Each row comes from the steps of one path. Every step used is in the known rows, and no mark comes twice. Write the path behind each row, first mark first.
Known rows
g-a-l-t: [ 26  15  33 -26  33  11 -11  20 -12 -28 -17  28  26   3  -5 -21  -1 -33
 -12  12   6  19  21  17  21  -7   0   0  -5  20   9  22   3]
e-g-a-l-t: [ 29  19  38 -30  31   9 -13  17 -15 -23 -17  24  23   6   2 -15  -5 -28
 -14  15   1  14  26  12  16  -7   1   0  -5  21  13  23   3]
w-h: [  4  -8  57 -50  26  17   3  15 -14  -9 -21  21 -14  -9  13 -14 -26  -2
  -3 -10  15  25  17  36   3   0  -9  18   1  35  15  32  10]
d-k-a: [ -1  10  48 -44  32  19 -10 -33  -1  27 -30  -2   5  17  27   1   4 -18
 -26  10  19  13  31  27  11  -8  -1  -4   5  12 -30  17  20]
t-l-a-k-e: [ -1  10  20 -13  11   4 -16 -22   0   7 -17   6  31  22  33 -35  11 -36
  -9  45  21  10  26   2  11  24  19 -10   0  21  18  30  39]
d-k: [-11  -4  46 -36  21  19 -14 -25   3  20 -14  17 -16   0   6 -11  -1 -27
 -22  17  14  24  39  33  12   3   6   9   7  19  -7  24  12]
e-g-q: [ 13  27  66  -7  -3   2   6 -24 -26   0 -13 -14 -13   0  38 -10 -12   0
  -4  11  13   7  34  26  -4   3 -11  20  -2  41  28  20   0]
w-g-e: [  6   3  61 -11   4  24  -3 -18 -20   2 -29  -5 -15 -15  21 -31 -29   7
   2 -19  26  15  14  30   7  16   2   8   6  36  36  24   2]
e-g-q-k-a-l: [ 17  25  40  -5  14  14 -11 -13   0  -2 -18  -9  19  14  46  10  -2  -8
 -20  -1  20   7  16  16  18   1  -3  -9   9  22 -18   6  17]
t-l: [  4 -12  25 -12  33   5 -12  16 -13 -10 -18  28  12   4   5 -22  -1 -25
  -9  10  25  34  -6  34   9  -3   6  11   1  19  25  30   7]
l-a: [  9  12  21 -40  29  13 -21 -11   0   0 -20   6  12   3  17 -32  -7 -27
   6  31  18  37   5  24   0  11  22  -7  -4  35  22  29  19]
q-k-a-l-t: [ 22  20  34 -24  35  14  -9  10  -4  -7 -18  17  30  17   6  -6   4 -28
 -19   4  10  14   4  15  13  -5  -4 -15   0  10  -1  16  16]
t-l-a-k: [  2   0   6  -9  21  15 -30  -5  -4   0  -6  22  24   9  11 -39   3 -20
  10  41  18  26   7  10  21   4  16 -15   9  22  23  41  32]
e-k-a-g-q: [  8  25  57  23   0   6   2 -33 -28  10 -10 -14  10  14  41 -10   1  -1
  -7  14  28  16  35  37  -4   6 -13  19   4  24 -11  25   5]
q-k-e: [ -1   4  48 -12   4  13   9 -36   4  12 -24 -11   4  17  42 -11  -5 -35
 -19  15  25   4  28  17  -1  24  19   9  -1  23   6  10  21]
d-k-e-g: [  2  20  60 -42   8   1 -10 -31  -9  30 -25  -9  -9  16  46   1  -7 -21
 -32  33   3   2  52   8  -6  20   9   9  -3  22  15  28  19]
k-d: [ -7  -2  43 -43  32  23  -5 -23  -3  19 -27  -1  -6   9   5 -23  -3 -29
  -2  30  33  13  16  27  18  24   8  20  11  19 -17  10   9]
g-w: [ -1  -4  39 -39  10  -9   2   8  -9 -15 -29  23   0  -9   8 -10 -13  -2
  -6   4  11  30  16  34   6  -3  14  18  -6  13  10  13   8]
q-k-a: [  8   7  49 -24  25  26   3 -34  -3  18 -31 -15   6  18  40   7  -8 -11
 -14   0  25  11  11  25   4  -6   6  -3   2  16 -18  11  17]
e-g: [ 11  16  55 -40  11   8 -11  -8 -17  14 -25  -5 -13   1  28  -3 -18  -5
 -16  21   4  17  27  18   0   7   4  12  -4  29  26  29   3]
k-a: [  8  15  43 -41  30  18  -5 -19  -9  14 -37  -6  13  11  24  -4   1 -11
 -18   9  25  19  11  26  14  -5  -2  -2  -2  18 -14  16  15]
w-g: [ 11  11  61 -45  19  31  -9  -9  -6  10 -29   0 -14 -15   7 -15 -21  -2
   2  -8  16  30  16  32   1   0  21  13 -10  26  26  28  11]
q-k: [  3  -9  47  -9  10  28   5 -26   0   6 -17  -5 -15   2  23  -3 -20 -18
  -3   0  23  17   8  32   4   5  15  12   5  26   7  14   7]
e-g-a: [ 23   7  56 -31  19  17  -4 -13 -24 -13 -30  -3  -9  -6  27 -10 -30 -14
  -5  21   7   7  57  18  12  -6  16  25  -8  40   9  27 -11]
d-k-e-g-a: [ 17   9  60 -34  17  11  -4 -31 -18  -2 -29  -8  -6   6  39  -8 -23 -24
 -16  27   6  -4  74  11   7   1  17  23  -8  36   2  26   0]
w-g-e-k: [  6  28  49   8   2  16  -7 -17  -6   7 -28 -10 -31 -12  23  -7 -31   2
   9 -16  32  16  12  32   7   8   4   7   9  27  15  20  -4]
t-l-a: [  9   3  13 -27  40   4 -26   3  -4  -7 -14  19  24  10  19 -32  -3 -30
   5  30  22  39  -7  25  -5   4  24  -8  -2  29  29  34  22]
e-k: [  3  26  34  -2  11  10  -9  -7   2   6 -25   1 -23  -6  13   0 -17 -14
   1   5  30  27  11  33  11   2   6  10   3  21  -1  18  -3]
e-g-w: [  5   7  49 -46   6 -14  -2   5 -16  -7 -29  13  -9  -3  26   2 -21   7
 -13  10   0  18  26  23  -5  -2  15  17  -7  15  19  19   6]

Write each row's path
[ 17  22  34 -35  38  10 -15   8  -4  -3 -16  26  30  16   1  -9  11 -31
 -25  10   8  17  15  16  16  -5  -7 -15   0   8  -5  20  18] => d-k-a-l-t
[  0   7  13 -16  13  21 -28 -14  -1   5  -9  12  16   4  11 -40   2 -17
  13  42  15  23  15   9  23  10  15 -14   8  25  18  37  29] => l-a-k
[  6  -5  65 -62  18  -3   6  20 -20 -15 -25  22 -17  -5  27   1 -37  16
  -6 -13   1  17  30  30 -10  -6  -1  22  -3  27  18  30  12] => e-g-w-h
[  1  -8  43 -16   9  -6  -2 -10 -18   3 -23  10  17  13  30   0 -10   6
 -16  12  14  24  26  32  -6   2  13  18  -2   0 -16  23  15] => q-k-a-g-w
[  5  -2  27  -9  18  10 -27 -13 -17  17  -9   7  27  14  19 -32   1 -15
  -7  45  18  44  23  29  -7  26  15  10   0  20   2  46  17] => l-a-g
[ 22  23  32 -32  36   9 -12  17  -6 -10 -21  23  33  14   1 -12  11 -27
 -20   8   9  19   5  15  17  -5  -9 -14  -3  10   2  19  16] => k-a-l-t
[ -2  -3  47 -12  21  14 -19 -30 -20  36 -17   3  21  23  25  -8   9  -9
 -30  32  19  28  41  32   2  14  -1  12   6   5 -33  39  19] => d-k-a-g
[  0   7  57  11  -6   9  12 -48  -7  12 -14 -19   9  22  53 -15  -2 -27
 -18  20  28   0  39  22  -8  26  11  14   0  25   3  15  20] => a-g-q-k-e
[ 17  33  31  -3  17  15 -21  -1   4   0 -28  -2  14   1  33   4  -7  -5
 -13 -13  31  16   8  19  26   4  -2 -13  10  17 -18  10  14] => w-g-e-k-a-l
[ -4  -8  50  11   8  12 -12 -31 -27  20 -20  -2   9  12  32 -26  -8   1
 -20  10  26  14  30  30   7  25 -14   6  16  21  -7  32   9] => d-k-a-g-e
[ 22  12  57 -33  14  11  -2 -24 -21  -8 -33 -11  -1   2  38 -12 -24 -22
 -12  26   8  -1  66  11   9   3  18  23 -11  38   9  25  -3] => k-e-g-a
[  0  17  39  28  -2   6 -11 -16 -16   9 -20  -5 -17   0  24 -13 -22  -1
   0   5  36  21  16  33   8  19  -4  12  14  21  -1  26  -6] => a-g-e-k
[ 14  19  63 -11  15  20   9 -43 -10  17 -25 -26   1  21  55  12 -11  -4
 -13  -3  20  -1  20  23  -6  -8  -1   1   5  23 -13  10  14] => e-g-q-k-a
[ -3 -14  60 -49  23   1   0   8 -19  -3 -19  26  -2   5  27   0 -24  11
 -14  -7   7  21  37  37 -10  -4  -3  19   2  14 -12  35  20] => d-k-a-g-w-h
[  5  -8  21  -3  25   4 -31  -5 -21  12  -7  17  36  18  19 -34   3 -20
  -8  45  22  46  14  31  -9  21  17   8   1  17   8  50  20] => t-l-a-g
[ 14  32  22 -11  21  10 -20   4   8  -3 -25   4  19   4  27   6   3 -14
 -18   2  28  21   6  19  31   0  -3 -11   9  14 -27   8  13] => e-k-a-l
[  4  -1  43 -10  19  13 -15 -19 -24  26 -22  -1  27  18  24 -13   6  -6
 -23  29  22  31  28  31   3  16  -2  12   0   8 -23  36  14] => k-a-g
[  5   2  57  14  -1  23  15 -36  -8  -2  -8 -14 -15   3  36  -5 -16 -13
   3  -4  26   8  17  36  -3   1   5  18   7  35  12   9   3] => g-q-k
[ 18  16  36 -21  15   8 -20  -7  -3 -14 -19   6  13   1  31  -6  -8 -26
 -23  19  10   6  54   9  27   7  10   8   4  28 -13  17   7] => d-k-e-g-a-l
[ 19   8  25 -12  20  15 -17  10  -2 -31 -21  15  18 -11  11 -17  -8 -23
  -9   9  19  21  30  21  38   1   8  11   2  32 -10  13  -1] => g-a-l
[ -3  -7  42 -27  14  -9  -6 -10 -17  10 -22  19  17  12  23  -2  -3   4
 -23  18  10  27  36  33  -3   2  11  16  -1  -2 -23  25  17] => d-k-a-g-w
[  5  -4  69 -52  12  -3  11   8 -16 -10 -25  14 -16   4  42   6 -38   9
  -8 -13   3   7  33  26 -16  -1   4  19  -2  24  16  26  19] => q-k-e-g-w-h
[  1  11  57   3  -4   9  15 -46  -2   7 -18 -20   3  17  51 -11  -5 -30
 -14  12  27  -3  33  21  -5  21  12  12  -3  30   9   6  19] => g-q-k-e
[ 14  26  69 -10   3  19   6 -25 -17  -4 -14 -11 -13 -11  25 -20 -14   1
   8 -10  21  16  26  38  -5  -3   2  20  -6  38  30  19   5] => w-g-q
[  8  16  57  12   2   6   2 -31 -31   7 -10 -12  16  13  37 -19   6  -1
 -10  17  25  17  35  35  -4   8 -13  19   1  26  -5  27   6] => k-a-g-q
[  3  10  51  10  -2   8   6 -49  -5  11 -12 -19  15  25  58 -17  -2 -30
 -12  25  26   2  37  19 -14  27  19   8   0  28   5  16  25] => l-a-g-q-k-e
[ 19  16  29 -27  30   8 -14  24  -6 -16 -15  29  25   5  -9 -20   7 -31
 -15  11   7  25   4  18  19   1  -5  -7  -4  16  14  21  10] => a-l-t
[ -7  16  39 -27  28  21  -8 -25   6  23 -28  -7 -19   9  12  -8 -10 -27
   4  24  38  11  15  26  14  20  10  19  16  16 -27   8   5] => e-k-d
[ 10   9  66   9  -4  20  13 -39 -12   5  -7 -22 -19   7  48   5 -24  -8
   0  -2  17   2  24  29 -10   2   5  15   5  35  18  14   4] => e-g-q-k
[  2  -6  48  13   5  11 -10 -27 -32  13 -25  -7  14   9  33 -30 -11   5
 -15   7  30  18  22  28   8  27 -15   8  13  23   0  31   5] => k-a-g-e
[  3 -11  32  20  10   4 -19 -13 -30   3 -13   6  19  10  29 -44 -11  -5
  -4  18  29  27  13  29   0  31  -1   5  13  28  23  41   9] => t-l-a-g-e
[  1  -6  30 -26  11 -13 -12   1 -15  -4 -18  22  20   5  19 -20  -8   1
  -6  28  10  39  22  33 -10  10  22  14  -3   9   2  32  16] => l-a-g-w
[ -5   8  33 -14   1   8  -7 -25  -2  14 -22   2  17  13  26 -28  10 -27
 -14  37  20   6  36   7  21  24  10  -1   0  20   9  23  29] => a-k-e
[ -7  -7  48 -27  27  33   2 -37   4  23 -22 -10 -12  16  19 -11 -13 -30
   2  20  33   5  15  27   9  24  16  20  17  19 -22   4  11] => q-k-d
